Each row was made from one walk, in order. Every step used is in the known rows, and no mark comes twice. Write each row's walk.
Known rows
dogav -> rupa: [-13  12  -3   2 -14 -22   0 -14  -1   3  10 -16   1  20  11   5   1   2
   5  -3   3   0   9  -6  -1  -6   3  -8  12   0   8   7  -1  -4  -2  16
   1   3   0  15   3  -8   2]
noru -> nubu: [  9   2  -1  -5   6  -1  10   2   3   9  -7  -9   6 -10 -15  -7  -7  -2
  -7   3 -11  14  -3 -18  -1   1  -6   2   7   1  -6  -2  -1  -6  -4   9
   4   8  -6 -10  12  -5  18]
fopu -> dogav -> naro -> mati: [  0   4  10   9   5  -9 -25  -9 -16 -17  -3 -19 -27  10  11  -8   6 -19
  -9  14   1 -15   6   8  -6  15  18  14  -2 -12 -20  11  15  -7  -2   4
   6  14   5   9   1  13   9]
dogu -> zagu -> menipo -> naro -> mati -> nubu: [  2  33   7  31  -2  -2 -14   4 -15  -3 -24   7 -18 -10 -14   3   6  35
 -21   7 -22  14  12   0 -27   3   5  10 -12  11 -20  -2   4  -6 -12  28
  18   2 -14   4 -11   2  20]
mati -> fuzep -> dogu -> zagu -> menipo -> naro -> dogav -> dabi: [ -5  22  17  38 -25 -10   1  13 -13   4 -30  34 -31  10 -23  11 -12  53
 -21  -2  -4  -2  -5   2 -13 -20  16 -23 -19  19 -15  26  18 -13 -11   9
  31   9  12  16  -6 -18  17]
dogu -> fuzep: [  0 -11   5  -5   2  -1   0   1  -3   7  -1   1   2 -37 -12   6   4   6
   5  13   6  -7 -15   5  -3  -7  -5  -5  -8  -6 -10   6  -6 -13  -1  -3
  13  -4   7   0  -5  -1  23]
fuzep -> mati: [-11   8   5   3   5   4  -2  -5  -8  -2   7 -12  -1 -31   4  -1  14  -8
   1  -5   4  -3  -1  -2  -5 -10   3   3   3  10  -6   4  -2 -13 -12   3
   9   3  -3   6   8   3   1]
rupa -> dogav -> naro -> noru -> nubu -> mati -> zagu -> dogu: [ -3   1   6  15  -7 -14   0 -12  11  -7  -2   5 -15   2 -18 -39 -15 -10
 -14  12  -8  16  13  -9  -6  -3  28 -14  -3 -15 -12  21  16 -25 -23  -4
 -12  29  -9  -3  16   3  33]
dogu -> zagu -> menipo -> naro -> noru -> nubu: [-16   9   7  16  -8   7  -4  13   1  -3 -26  -7  -9 -12 -21  11  -9  26
 -28  13 -21  32   2 -23 -16   0  10  -8 -12  14 -12  -8  14 -10  -5  33
  11   4 -13 -19   1  12  47]
mati -> naro: [ -1  -1   4  17  -3   0 -15   4 -13   0 -16  18  -3   0   0  -6   4   2
   5  13   6   5  -6 -13   1   5   3 -17   7 -11  -2 -16  -6  15  10  -7
   2  -4   3   9  -4  13 -10]
dogu -> zagu -> mati: [-24  17   6   4  -2  22 -12 -24   5   2  -2  10  -4  -6  -4   1  -2   0
  -5  -9 -11 -16 -12   0 -20  -6  -4  25 -24 -10  -3   8  -1 -16 -15  12
  -1   1   2  10 -11   0  -6]
dogu -> fuzep -> mati: [-13  -2   9  -1   7   4  -2  -6 -10   5   5 -10   1 -69  -9   5  17  -3
   6   7  11 -11 -16   3  -8 -16  -2  -2  -5   4 -15  12  -8 -26 -13   1
  23  -2   4   4   3   1  23]
fuzep -> dogu -> zagu -> mati -> fopu -> dogav: [-11  12  15  22 -20  22 -16 -16  -2   3 -18  13 -10   7 -10  -4 -25  15
 -28 -16 -13 -18  -5  -1  -7  -1  24  15 -31   4 -23  54  16 -35 -22  -6
   9  -1  14   4  -8 -32   7]
noru -> nubu -> mati -> naro -> dogav: [-19   9   8  11   4  -9  -7 -15  -8  -4 -15   4  -4 -20  -7 -25  -2  -9
  -4  20 -12  13   5 -24  -5  -9  16  -8  -6 -24 -14  -8  -3  -9  -6 -12
  -4  23  12 -15   4   7 -16]
fopu -> mati -> naro -> menipo -> zagu -> dogu -> fuzep: [ -9   1  18  13  -2  -2  10  -5  -7  14 -57  17 -19 -46 -24   1   9  17
  -3  22  -8   3  -3 -30  -7  20 -10  12 -26 -13 -22  13   0 -19 -25  -1
  26   0  26  16  -7  -8  40]
dabi -> dogav -> naro -> menipo -> zagu -> mati -> nubu -> noru: [-58  26  14  23   1  11 -17  15   8  -7 -20   0 -36 -12  -8   0 -12  10
  -7  22 -23  12   9  -3 -12   3  16 -12 -38 -19 -23   2  10 -22 -22   3
  -3  19   1  -7  -1 -11  14]
dogu -> fuzep -> mati -> zagu -> menipo -> naro -> dogav -> rupa: [-35  35   8  26 -27 -29   3   6 -10  -7   3 -16 -27 -33  -7   5  36  39
  -2  15 -10   4  17   7 -12 -28  30  -5  -5   1 -20  31   2 -25 -17  22
  32   8  14   5  -4 -14  13]
noru -> nubu -> mati -> zagu -> menipo -> naro: [  3  25   3  23  -5   2   2   8  -3  -4 -23  16  -5 -17 -19 -10  14  12
  -8  10 -18  22   3  -4 -15   7   9  17  -3  18  -6  14   8  -9 -28   5
   5   3 -17 -14  -5  -9   9]
rupa -> dogav -> fopu: [-15  -4  -1   6  -6  -9  -3 -10   0 -17   0  10  -1   6   9 -16  -8   1
 -24  -3   2  -2   1   9  17 -15  12  -8  -6   1  -2  37  -6 -10   5   6
   2  -7   1   8  -1  -6   5]
nubu -> mati: [-13   4   4   1   6   4  -9 -20  -3  -4   2   5   6 -17   7  -6   2 -15
   5   0   3  -7  -2   6  -8  -2   3   9  -9   3   3   7   1 -12 -17 -10
 -10   4  -3   0  -5   1  -8]
zagu -> menipo: [  3  -1  -4  -4  -5   1   7  18   5  -4  -9  -4  -2   9  -8   5  -3   5
  -9  -6  10   6   9 -18   0  -1   7  -3  -9   7   3   8  13   4  -7  10
   7  -9  -6 -12  -2 -13  12]
naro -> noru -> nubu -> mati -> fopu: [-30  -2   1   7   3  13 -14 -23   8   5 -10 -17   8 -32  -4  -8 -20 -16
 -17  10 -10  35  -7 -19  -5 -12  23 -25  -2  23 -16  13  13 -33  -8   3
  -6  13 -15 -28   6  -5  28]
dabi -> dogav -> fopu -> mati -> nubu -> noru: [-29   7  -5  19   3  -5  -5 -15  13 -11   9  -4  -3 -18   6  -6 -22 -14
 -22  14 -16   9  -2 -13  -5   1  25 -27 -16  -4 -27  33   2 -23 -21  -6
  11  15 -12 -11 -10 -24  21]
noru -> nubu -> mati: [ -3   6   2  -5  11   2   2 -17   0   4  -4  -3  12 -26  -8 -12  -5 -18
  -2   3  -8   8  -4 -11  -9   0  -3  11   0   4  -3   4   0 -19 -20  -2
  -4  11  -8 -12   7  -4   9]
menipo -> naro -> noru -> nubu -> mati -> fuzep -> dogu -> zagu: [ -5  16  23  36 -14  -5 -10 -18 -13  11 -11  32  -1 -63 -18   7 -22  19
  -9  17 -14  23 -12  -3 -24  -3   6 -17  -9  19 -24   6   5 -37 -18  -1
  15  19  -5 -10   9  13  47]
rupa -> dogav -> naro -> noru -> nubu -> mati: [-28 -11  12   3   7 -11 -19 -21   8 -13   1 -10  -6 -12   2 -27 -13 -20
 -10  17   5  13   4  -6   0  -6  24 -18  -8 -10  -9   5  10 -26  -9   4
 -17  21  -4  -9  15  26  29]
nubu -> mati -> fuzep -> dogu -> zagu -> menipo -> naro -> dogav: [ -9  25  18  37 -28 -11  -6  -2 -14  -5 -14  45 -15 -23 -15   8 -14  44
 -13   3  -5   3  12   5 -18 -15  24  -4 -36   2 -16  27  16 -26 -21 -11
  19   9  18  -3  -7 -15   7]
menipo -> zagu -> mati: [-36  19  11  11  -4  16  -6 -17   6   0 -19   9  -8 -12   6   9   5 -11
  -1   3   2 -12  -8  10  -4  -3  -4  38 -23 -10  -6   6   0 -17 -17   5
   5  14  11  -5 -12   0   3]
fopu -> mati -> naro: [ -6  -2   6  15   4  -3 -14 -19  -2   0 -19  14  -2  -7   6  -8  12 -12
   6  12   5  -1  -8 -23  -4  20   7   0  -1  -9 -10  -7  -2   4  -7  -6
   6   2  10  14 -10  13  -4]
mati -> naro -> menipo -> zagu: [-24  15  17  19  -7   4  -3  15 -11   3 -43  21 -19 -17 -11   1  15  31
  -5  11 -26  14   1 -16   4   7 -14   3  -4  -1  -8 -10  -6   7   9   6
   9  -4  13  -1   0   7   1]
fopu -> dogav -> naro -> noru -> nubu -> mati -> zagu: [-20  10  13  14  -1  -6  -8 -10  11 -13   2 -16 -18  -8 -15 -24   5 -15
 -10  19 -33   8  -3  -9  -8  -5  22  -4   5  -5 -24  23  18 -21 -14   1
  -2  33 -18 -26   9  11  26]
noru -> nubu -> mati -> fopu -> dogav -> naro -> menipo -> zagu: [-40  17  16  16  -1  12 -15  -3  -2  -2 -52  -4 -23  -1 -22 -12  -1  19
 -27  10 -43  17  -5 -12   8  -2   7  14 -15  13 -23  44  24 -33 -14   5
   7   8  -1  -7   8 -25  19]
nubu -> mati -> fopu -> dogav -> naro: [-27   2   5  18  -4  10 -37 -17  -8 -13 -17   3 -14  25   3 -11  -6  -7
 -10   7   0  -7 -10   8   6  -4  31  -6 -12   3 -12  40  25 -19 -10 -17
  -6   0  -5  14  -7 -15  -8]
dabi -> dogav -> naro: [ -4   0   2   3  -2  -3 -17   0  -7 -11   6   1 -21  26  -4  -5   2  -7
  -4   7  -8   1   1   2  11   1  22  -9 -12 -27  -9  -3   7   3   8  -5
   0   2   4  16   3  -1  -9]
rupa -> dogav: [ -9 -13   6   2  -4 -11  -2   0   6 -12   0   3  -1   8   0 -18  -9  11
  -6  -6   4 -11  15  13   8  -4  15  -1  -5 -10  -3  19  -4  -8   8  -5
  -4   0  18  -4   4   8  -1]
dogu -> zagu -> menipo -> naro -> dogav -> fopu: [-28  27   1  24 -19   0  -8   1 -13 -20 -22  17 -22  17  -3   8   3  37
 -42   7 -22  13   1   0  -1 -22  17   2 -30   2  -7  25  12  -5  -3  24
  16  -5  -2  10 -17 -16  -1]
naro -> dogav -> fopu -> mati -> fuzep -> dogu -> zagu: [ -4  22   9  21 -21 -16   6 -39   2   5   5  33 -10 -25 -10  -1 -11  22
 -28  -7 -25  -3 -12 -16  -3 -20   7  -4 -21  -5 -29  52   5 -35 -14   4
  34  18  15   6  -4 -32  19]

Write each row's walk
[-42  25  18  16   5  -6  -6   4  11  -3 -33  10 -33   8 -14 -20   7  25
  -7   8 -17   4  16   0   5  -9   4   8 -27 -14 -13  15   1 -19 -19  19
  -1  11   4  11   8  -3   9]  rupa -> dogav -> naro -> menipo -> zagu -> mati -> nubu
[  2  20   2   6   0   2   6 -14   8   6   3   9   5 -26 -20 -23  10  -1
  -2  -2 -35   9  -7  -5 -13  -4  -4  17  10   5  -9  17  -3 -17 -19  -5
   1  17 -15 -19   4  -9   3]  noru -> nubu -> mati -> zagu
[-26  12   1  22   5   4  -8  13   2   1  10  -9   3 -47   0  -3 -10   4
   4   8   8   6   1  -4 -21  -9   7 -33   6  14 -13   2   2 -20 -22  -7
   4  17 -18  -8   7  -1  17]  fuzep -> mati -> nubu -> noru
[-21  32   6  31 -15  -7   5  19  -7 -18  -7   0 -28 -15  -5  -6  30  31
 -12   4 -19  12  23   9  -8 -16  33   7 -11   7 -17  17  10  -7 -15   7
  17  10   7  -9  -2  -4 -14]  fuzep -> mati -> zagu -> menipo -> naro -> dogav
[-11  22   4  37 -16  20 -38  -7 -21  -5 -34  13 -15  -5  -2  10   0  34
 -33   3 -15  19   0   9 -20   9  20  11 -18  26 -18  16  18 -15  -1  21
  16 -15   0  12 -19  -7  12]  dogu -> zagu -> menipo -> naro -> mati -> fopu
[ -6  28   5  32 -11   4  -2  20 -11 -10 -12   9 -17 -20  -7   1  33  24
  -5   1  -9  10   7   5 -11  -2  17  10   1  23  -9  12   7  -3 -20  10
  19  -6 -12   3  -4  -2   1]  fuzep -> mati -> zagu -> menipo -> naro
[-19   7   3   4 -15 -27   5  -6   2  -9   6 -31  -8  33   7   1  -4   2
  -2  -3  -3 -16  19  -4   3  -5  14  -1   9  -6  -4  33   5  -9  -2   9
   6   8   9   1   2 -10   6]  fopu -> dogav -> rupa
[ -7   4  15   1  -8  -3   8  15 -12   3 -32   6 -36 -13 -34   7  -1  21
 -13  18 -21   4   5  -4   7  -1   5   3 -38 -30 -22  17   7 -20 -10   0
  20   0  19  17   5 -24  37]  dabi -> dogav -> naro -> menipo -> zagu -> dogu -> fuzep
[ 22   9   9   7 -20   6   6  12  -2   7  -7  23  -4   3 -20   6 -13  33
 -24 -21  -6  -2   4 -23  -9   6  -1   7 -21   7  -2  15  15  -8 -17   9
  14  -7  -2   1   0 -28  25]  fuzep -> dogu -> zagu -> menipo
[ 21   8   1   2  -3  -1  21 -11   2  18  -7  11   4 -49 -40 -18  -3  -3
   0   9 -14   3 -11  -8 -20  -6  -6  10  -6  -7 -15  30  -1 -31 -35 -13
  13  15  -8  -7   2 -25  36]  noru -> nubu -> mati -> zagu -> dogu -> fuzep
[ -9   9  -4  12  -2 -10   0 -30   6   1  -1  18   2 -25   2   5   2 -14
  -6   5   3   6 -23 -16   3 -12  -1 -12   1  12 -15  40   0 -19  -9   8
  29   1  -7   8 -10 -14  19]  dogav -> fopu -> mati -> fuzep
[-30   0  15   8   3   9 -18  12 -15  -1 -24 -24 -29 -37 -19  -3  16  21
 -13  12 -11   3 -10  -9   3 -14  21 -22 -13  17 -30  48  15 -35  -9   6
  23 -17   3  16  10 -18  26]  dogu -> fuzep -> mati -> fopu -> dogav -> naro -> menipo
[-47  -2   6  18  -4  14 -36 -15   6 -14 -14 -24 -26  20  12  -1 -14 -26
 -15  20  12   7  -6  -5   2  -7  46 -23 -21   0 -21  25  29 -23  -8   5
  -5   9  -2  -1  -7   3  15]  zagu -> mati -> fopu -> dogav -> naro -> noru
[-24  11  -8  22   6  -3  -8 -17  14  -2   0   4   4 -23  12  -3 -16 -11
 -15  16  -1  11 -14 -15 -12   3   4 -27  -3  17 -14  26   6 -20 -29   1
   8  14 -24   0 -11 -19  28]  dogav -> fopu -> mati -> nubu -> noru
[ -6   0   0  18   2  -1   5  17  -4  13   0  -8   3 -69 -18   2 -23   3
   5  19  28   1  -1  -8 -28 -12   6 -40  -9   5 -19  15   5 -34 -39 -16
  17  16 -12   4   6 -18  51]  zagu -> dogu -> fuzep -> mati -> nubu -> noru
[-14  -5   9   5   6   0   4   2   1  -8 -20 -20 -18  28  -3  -6  -3  -5
 -11  -4  -3 -27  -9   6   0  -7   6  -5   6  15  -7  32   9  -3  -6   2
   8   9  -1   5  -5  -1   5]  fopu -> dogav -> dabi
[-34  34  11   8   7   5  15   4  12  10 -31  -2 -20 -21 -15  -2   8  17
  -3   3 -29  11  12 -12  -7 -10 -12  16 -21   3 -15   7  -5 -18 -25  21
   8  11  -6 -11   1 -14   9]  naro -> menipo -> zagu -> mati -> nubu
[-14   4  -3  18   0  -1  -7  18  10   3   3   2   4 -15  -3  -1 -25  12
   2  15   3   9   2  -1 -16   0   5 -36   2   5  -6  -3   3  -8 -10 -10
  -5  15 -14 -16  -1  -5  17]  mati -> nubu -> noru
[  2  17  18  25 -13  16 -20 -17 -16  10 -16  42  -8 -14  -4  -5  -7   6
  -6  -1   2 -11 -14 -17 -17  13   1   8 -22 -14  -7  -6  -5  -6 -20  -4
   3  -1  10  26  -8   0  -3]  fuzep -> dogu -> zagu -> mati -> naro
[-20   1   7  11  -6 -10  -7   1  20 -16  -1  -1 -14  -4 -19 -33  -1   0
 -18   7 -10  20  12 -18  -4  -9  30 -14  -7  -4 -12  23  21 -20 -14  13
  -6  18 -13 -26  10   7  35]  rupa -> dogav -> naro -> noru -> nubu -> mati -> zagu -> menipo
[ -8  -9   5   8  -3 -11 -20   0   0 -13  -2  11 -14  27   4 -19  -1   8
  -3   4  12  -8   5  13  11   1  17  -7  -5 -18   0   8   6  -2   7  -2
 -10  -1  10  21   6  11  -1]  rupa -> dogav -> naro
[-15  12   7   7   0   1   5 -17  15   2  10  -8   1 -41 -14 -19   3 -10
  -6   8 -34  20  -3 -12 -15  -8   8  -3   8   8 -16   8   3 -21 -13   3
  -3  28 -17 -39   8   9  24]  naro -> noru -> nubu -> mati -> zagu
[-24  11  10  13 -10  17   8   7 -14  18 -44  -3 -15 -62 -29   9   2  30
 -18   1 -13  15  -4  -9  -2 -19  -1   0 -22  21 -25  40   8 -44 -22   5
  31  -8  10  10   7 -38  43]  naro -> menipo -> zagu -> dogu -> fuzep -> mati -> fopu
[-42   8  19  24  -6  -7  -5 -19  -1 -14 -47  25 -18 -17   3 -19  15  19
 -27   7 -25   6   0 -17  15   8   2  11 -17  -1 -17  37  -7 -13  -3  13
  15  -6  22  11  -8   2  11]  rupa -> dogav -> fopu -> mati -> naro -> menipo -> zagu
[-44  26  17  13  -7   2  -9   0   1  -3 -21  16 -37 -14 -18   8   7   7
   1  12 -20   7  -1  -3   3 -12  11   3 -34 -24 -24  18   5 -21  -2   8
  18   7  18   0   2  -5   5]  dabi -> dogav -> naro -> menipo -> zagu -> mati -> fuzep
[-37  12  26  18   0   8  -5  11 -20   8 -38  11 -18 -86 -19   6  31  29
   2  18 -16   2 -14 -13  -3  -8 -15   0 -10   1 -23   2 -14 -19  -3   6
  32  -4  17   4   4   9  22]  dogu -> fuzep -> mati -> naro -> menipo -> zagu
[-40   3   4  14   2  23 -16 -17   5  -3 -34 -18 -20  30   3  -7 -11 -18
 -17  -6   8 -20 -17   5  -2 -14  26  -7 -11  24 -14  51  17 -22 -18   4
   5   2   0  11 -15 -20  -4]  zagu -> mati -> fopu -> dogav -> dabi
[-19   2   1  13 -21 -14   1 -10 -13   6 -11 -34  -7 -14 -11   5 -12   4
  -9   1  17 -10   7 -10  -2 -26  30 -20  -2   6 -23  68  13 -45 -24   1
  30  -1  10  22   6 -42  38]  zagu -> dogu -> fuzep -> mati -> fopu -> dogav -> rupa
[ -8  26  15  13   6  -5  14  17 -13  19 -36   0 -31 -48 -39   1  16  28
  -3  18 -13  12  -2 -17  -5 -18 -13  -9 -15   0 -23  12   5 -29 -35  14
  31  10 -15  28  18 -25  50]  dogav -> naro -> menipo -> zagu -> dogu -> fuzep -> mati -> nubu
[  2  13   1   9  -3  -1   5 -21  18   2   4   8  -5  -7  -6 -14  21   4
   1  -6 -29  -6  -4  -4  -9  12   3  23   4   2 -13  21   1  -9 -15  -1
   9  11   3  -3 -10  -5  -1]  fopu -> mati -> zagu
[  6  16  16  20 -17   1  -9 -23  -8  12   7  47   6 -41 -18   1 -16  21
   2 -12  -8 -12 -14   2 -18 -11  -7  -2 -13   4 -12  26   2 -30 -16 -16
  14   7   3   3   1 -13  13]  nubu -> mati -> fuzep -> dogu -> zagu
[-24  15  12  18  -8  17 -10   6 -20  16 -46   4 -28 -41 -26   9  10  28
 -15  12  -5  17 -15  -9   2 -13   2  -7 -22  14 -21  30  18 -38 -24   9
  27  -7   2  37  10 -34  42]  dogav -> naro -> menipo -> zagu -> dogu -> fuzep -> mati -> fopu
[  2   9   7  16   9 -24 -22  -9  -5  -8   0  -2 -21   6   1 -30   2   5
  -7  11   1   1  17  11  -3   0  18  -9   2 -15 -19   3   0 -10  -1   9
   1  17  -3  15   9  13  11]  rupa -> dogav -> naro -> mati -> nubu
[-19  -8   8  18  -4  -2 -16   2  -5  -5  -8   1  -7 -15   5  -2  -2  -7
   1  23   7  18  -2 -20  -1   0  14 -38   4  -6  -9 -26  -1   9  15   0
  -2   6   1  -9  -1  30  11]  mati -> naro -> noru
[-17  11   1   8  -2   1  -5 -10   7   6   0  14  -2 -24  -3   5  -7 -15
  16   6  20  -3  -9  -2 -11 -16   5  -6 -10  -6  -9  14  -1 -18 -10   0
  11   5   6  -4  -6   2   2]  zagu -> mati -> fuzep
[-29  12  19  18   1   2  -3  -9   0   2 -46  15 -17 -23  -5  -3  22  18
  -4  10 -29   8   0 -25   0  22 -10  18 -12  -2 -16   0  -2  -3  -8   7
  13   2  19   4  -6   8   7]  fopu -> mati -> naro -> menipo -> zagu
[-54  26  12  21   2  14  -1  14  15   5 -25   0 -15 -38  -3   4 -13  18
  -3  15 -15  11   9  -4 -22   3  -5  -3 -26   9 -13   6   3 -25 -31   8
  -3  18  -4 -23  -3 -10  22]  naro -> menipo -> zagu -> mati -> nubu -> noru
